Each row was made from one small tree. The marks that hang from a mark follow it in brackets, in the order of their numbers. Every link used is in the known rows. Write each row's tree.
Known rows
q_151(q_74 q_454(q_64 q_816) q_489): [ 15.0 -12.7  33.3   5.2  11.6 -12.2 -22.1 -16.5  14.0   3.1   1.5 -17.7
   2.7 -52.3  10.0  10.0  -3.6  38.0  -1.7  13.1]
q_74(q_151(q_454(q_816))): [ -4.5 -21.3 -11.8  28.0   9.9  10.6 -14.0  -9.8  16.5  20.2  -3.8  -3.7
  17.4 -19.7   2.4   9.7   7.7   4.8  -6.7 -10.1]
q_151(q_74(q_454(q_64(q_759) q_816(q_348))) q_489): [  3.6  -2.7  22.7   4.9   9.5 -13.0   9.5  -1.2  20.7   3.6  10.1   2.8
  28.6 -31.7  12.5  19.6   1.3  42.6 -18.1   1.6]
q_489(q_151): [ -1.8  -2.6   5.3  -5.3 -14.9  17.8  -2.0  -4.9   4.2  11.3  -1.4   0.0
   2.9  -9.0  10.0 -11.2  -2.7   3.8  -4.1   5.5]
q_759(q_64): [ -2.0 -13.0  -4.9  -3.2  -1.5   0.7  16.6  -2.2   9.2  -4.1  -5.6   8.3
   3.3  11.8   9.0  -3.2  -1.2  -6.3  -2.4  -1.9]
q_454(q_64 q_151 q_816(q_348(q_489))): [ -6.2  14.3  40.1 -21.4  -1.0  17.2  16.9 -17.9   0.5  -3.3   1.8  11.6
  10.9 -18.7  -1.6  17.5  -1.3  28.6   3.4 -13.9]
q_151(q_454(q_816) q_489): [  9.4 -21.6   6.3  16.7   4.0  -7.9 -20.5 -16.1   6.9  -0.4  -1.1 -20.3
  36.0 -21.9  -9.3  -2.2   0.5  17.9  -1.6  10.6]
q_348(q_489): [ -2.3  -5.4  -0.5  -3.5  -0.9   7.9  17.0  -5.9   1.7  -5.9   0.9 -12.0
  12.9  -2.4  -7.0 -16.7  -3.7 -10.2   9.1   2.6]
q_348(q_489(q_151(q_74 q_454(q_64(q_759)))) q_816): [ -4.3  -9.2  20.1 -11.2 -14.7  23.3  31.5  -8.5  25.5  13.4   4.3 -30.2
  14.8 -39.8  16.1 -33.7  -4.0  20.2   2.3  26.3]
q_74(q_151(q_489) q_454(q_64 q_816)): [ -4.1 -15.0   5.1  -1.3  18.3  11.7   4.6   4.1  10.2   3.0   4.6  10.3
  10.7 -42.9  14.7   8.9   3.8  21.5 -11.7  -4.3]
q_816(q_348(q_489(q_151(q_74(q_454(q_64)))))): [ -3.6 -11.4  22.4 -29.0  -7.1  22.4  25.7  -7.3  14.7  -3.2  14.4  -0.9
   4.0 -25.6  14.0 -10.9  -8.5  22.0   4.9   6.3]
q_489(q_151(q_74 q_454(q_64 q_816(q_348)))): [  5.2  -4.0  36.0  -7.4  -3.4  12.6 -18.3 -19.0  20.5  18.1   4.9   0.1
   8.2 -33.8  17.7  19.3  -2.8  43.0  -6.7   1.7]
q_816(q_348): [ 1.3 -3.1 -0.6 -4.9 -1.9 -3.7  2.9 -5.6 -0.1 -6.4  8.2  2.9 25.4 18.5
 -4.5 12.6 -0.3  2.9  3.3 -7.9]
q_74(q_151 q_454): [-11.1 -23.1 -23.2   9.9   7.9  11.8  11.9   7.9   9.4   6.4   4.2   7.3
  -0.2  -7.9   7.3  -3.4   5.7  -4.8  -4.7  -7.2]
q_816(q_348(q_489(q_151(q_74(q_454))))): [ -5.6 -22.1   4.8  -9.4 -12.7  14.7  22.8  -9.6  17.7   3.4  11.0  -9.5
  14.6 -10.5   4.0 -15.9  -8.6   9.7   8.5   7.2]
q_151(q_74 q_489): [ 12.5 -15.2  11.3   9.9   1.3 -22.0  -5.7  -9.7   8.1   0.9   1.2 -20.6
  -0.6 -23.9   8.3  -1.3  -7.3  10.5   9.2  12.3]
q_489(q_151(q_74 q_454(q_64 q_816))): [  4.2  -1.3  36.4  -2.0  -2.4  17.0 -21.6 -13.7  19.9  24.6  -2.8  -2.7
 -17.3 -52.3  21.5   6.6  -2.7  38.8  -9.2  10.5]
q_74(q_454(q_64 q_151)): [ -6.0   1.8  28.0 -23.2  -2.1  11.2  14.1   1.8  -5.2 -10.4   2.9  15.9
 -29.2 -24.3   6.3   0.5   3.2  29.9  -5.8   1.8]
q_151(q_74 q_454(q_816(q_348)) q_489): [ 13.8 -26.9  15.1  20.3   4.3 -22.5 -23.9 -24.6  17.3   4.2   5.7 -22.7
  38.9 -18.6  -3.9  17.7  -3.6  28.3   5.4   6.7]
q_74(q_454(q_64(q_759) q_151(q_489) q_816)): [ -3.2   1.4  30.6   1.3  -0.3   2.1  10.9  -2.4   6.5   2.0  -1.7   7.8
  10.5 -42.2   6.9   2.2   6.4  44.6 -22.9   2.6]
q_74(q_151 q_454(q_816(q_348))): [-14.7 -15.9 -15.8  11.3  12.2  11.8   6.1   3.1  14.6  13.0   6.8  20.7
  26.0   0.3   3.1  23.1   7.2   9.0  -8.0 -19.0]
q_454(q_64): [  2.5  11.6  16.9 -19.2   5.3   7.1   2.8   2.9  -3.4  -6.2   3.3   8.1
 -10.7 -15.4   9.8   5.7  -0.1  12.7  -3.9   0.2]

Which tree is each row?
[ 13.5  -9.6  26.7  21.6   8.7 -15.5 -12.6 -13.4  21.9  11.2  -0.7 -21.2
  20.3 -50.8  11.9   5.7   1.9  38.8 -15.9  11.5]
q_151(q_74 q_454(q_64(q_759) q_816) q_489)
[ -1.8   9.3  37.1 -19.6  -3.9  22.4   8.2 -15.8  18.5  16.4   3.9   4.0
   6.4 -34.6  18.8  11.2  -8.8  28.6   1.8  -2.6]
q_454(q_64 q_816(q_348(q_489(q_151(q_74)))))
[-11.8   4.1  33.9 -25.9   1.0  20.3  24.7  -9.1   1.6  -8.8   6.7  17.3
   9.0 -19.3  -5.9  10.6   0.9  34.5  -1.4  -8.5]
q_74(q_454(q_64 q_151 q_816(q_348(q_489))))
[-13.7   7.7  27.9  -9.9  -1.7  17.8  34.8  -6.4   9.4  -0.6   4.8  13.7
  26.7 -18.3  -3.2   6.1   6.4  34.2 -16.1 -11.1]
q_74(q_454(q_64(q_759) q_151 q_816(q_348(q_489))))
[ -3.7  -6.1  -0.3  24.7  12.8  14.5  -2.6  -4.4  20.9  22.2  -2.6   1.2
  22.9 -34.0  14.7  12.9  13.0  18.0 -26.1 -12.1]
q_74(q_151(q_454(q_64(q_759) q_816)))
[ 13.4 -13.8  24.0  -7.8   8.2  -3.9 -14.2 -18.8   3.4 -14.1  10.3 -10.3
  50.0 -19.4  -3.4  17.0   0.5  33.7  -3.2   1.8]
q_151(q_454(q_64 q_816(q_348)) q_489)
[  1.3  -5.1  20.1 -13.7   8.2  13.9   4.2 -17.6   6.7  -9.3   9.0  -6.6
  40.6 -12.4  -8.9   8.8  -0.2  20.8   1.9  -3.7]
q_151(q_454(q_64 q_816(q_348(q_489))))
[  6.1 -25.3   3.1   6.4   3.4 -19.9   2.7  -1.6  10.5  -4.6   6.1 -15.7
  -4.2 -24.5   4.3  -9.0  -5.4  15.2   5.6  17.2]
q_151(q_74(q_454) q_489)
[  7.6   6.6  54.2  -3.4   1.5 -10.2 -10.1 -16.0   7.4  10.4  -6.1   0.2
 -26.7 -57.1  17.9  19.6  -4.7  46.4   0.6   4.4]
q_454(q_64 q_151(q_74 q_489) q_816)
[ -0.2 -12.2  12.2  -5.4 -15.4  10.7  13.3 -19.1  16.6   9.4   6.0 -15.0
  16.4  -8.6   8.6  -8.4 -10.4   4.3  11.8   2.2]
q_816(q_348(q_489(q_151(q_74))))
[ -1.6  -2.3  37.4 -15.0   2.6   4.8   3.2  -4.8  -1.7  -6.3   0.5  11.3
  -6.8 -43.6   4.4   5.9   1.2  44.4  -8.5   5.7]
q_74(q_454(q_64 q_151(q_489) q_816))
[-12.4  -3.6   3.2 -23.9 -17.7  31.2  31.0  -1.6   7.7   3.7   1.9 -13.5
  16.7  -8.8   2.6 -34.7  -7.7  -4.2  15.8  18.2]
q_348(q_489(q_151) q_816)
[ -2.6   3.3  12.7   1.4   7.0  -3.7  16.4  11.9  17.3   7.4   5.2   4.6
 -18.1 -30.4  18.0  -0.1   3.4  25.2 -17.6   5.7]
q_151(q_74(q_454(q_64(q_759))))
[-11.5  -9.9  13.0   1.9  -5.3  22.2  10.4  -3.7  23.8  24.4  -2.6  -1.3
  -9.2 -38.3   8.5 -16.7  -6.7  17.4   0.0  11.3]
q_348(q_489(q_151(q_74(q_454(q_816)))))
[  9.2 -30.2  -6.1  19.8   6.0   0.1   4.1 -11.5  12.7  -0.6   5.8 -25.2
  45.3 -32.6  12.7  -8.4   8.0  10.9 -15.7   1.2]
q_74(q_151(q_454(q_64(q_759)) q_489))
[  2.7  -2.8  22.1  11.3   6.7   0.1   9.6 -17.9  25.2  10.3   5.6 -15.6
  36.4 -27.1   2.5  10.6   1.3  28.5  -8.6  -3.1]
q_151(q_74 q_454(q_64(q_759) q_816(q_348(q_489))))
[-14.9  -0.4  16.6 -22.4 -10.8  28.0  49.5   9.9  23.8  11.9   7.0  -9.1
  -2.3 -39.2  20.9 -33.1  -4.5  20.9  -2.0  24.1]
q_348(q_489(q_151(q_74(q_454(q_64(q_759))))) q_816)
[ -4.0   0.6  18.0  -4.9  -7.9  13.3  14.5   7.5  20.8  18.2   3.8   5.1
 -16.0 -39.3  27.2 -10.5   0.7  30.0 -21.6  11.0]
q_489(q_151(q_74(q_454(q_64(q_759)))))
[  8.4  -4.7  16.9  11.3   2.8  -7.9  -2.2  -6.0  18.2   8.3   2.0 -16.9
  -2.6 -31.3  13.4   1.5   3.7  24.0 -13.1   8.1]
q_151(q_74 q_454(q_64(q_759)))
[-11.0   0.5  21.4 -31.1  -3.1  36.7  22.2  -3.7   9.0  -0.4  10.2  15.0
  26.7 -20.9   3.9  -3.2  -3.0  25.6  -7.5  -1.3]
q_74(q_454(q_64 q_816(q_348(q_489(q_151)))))
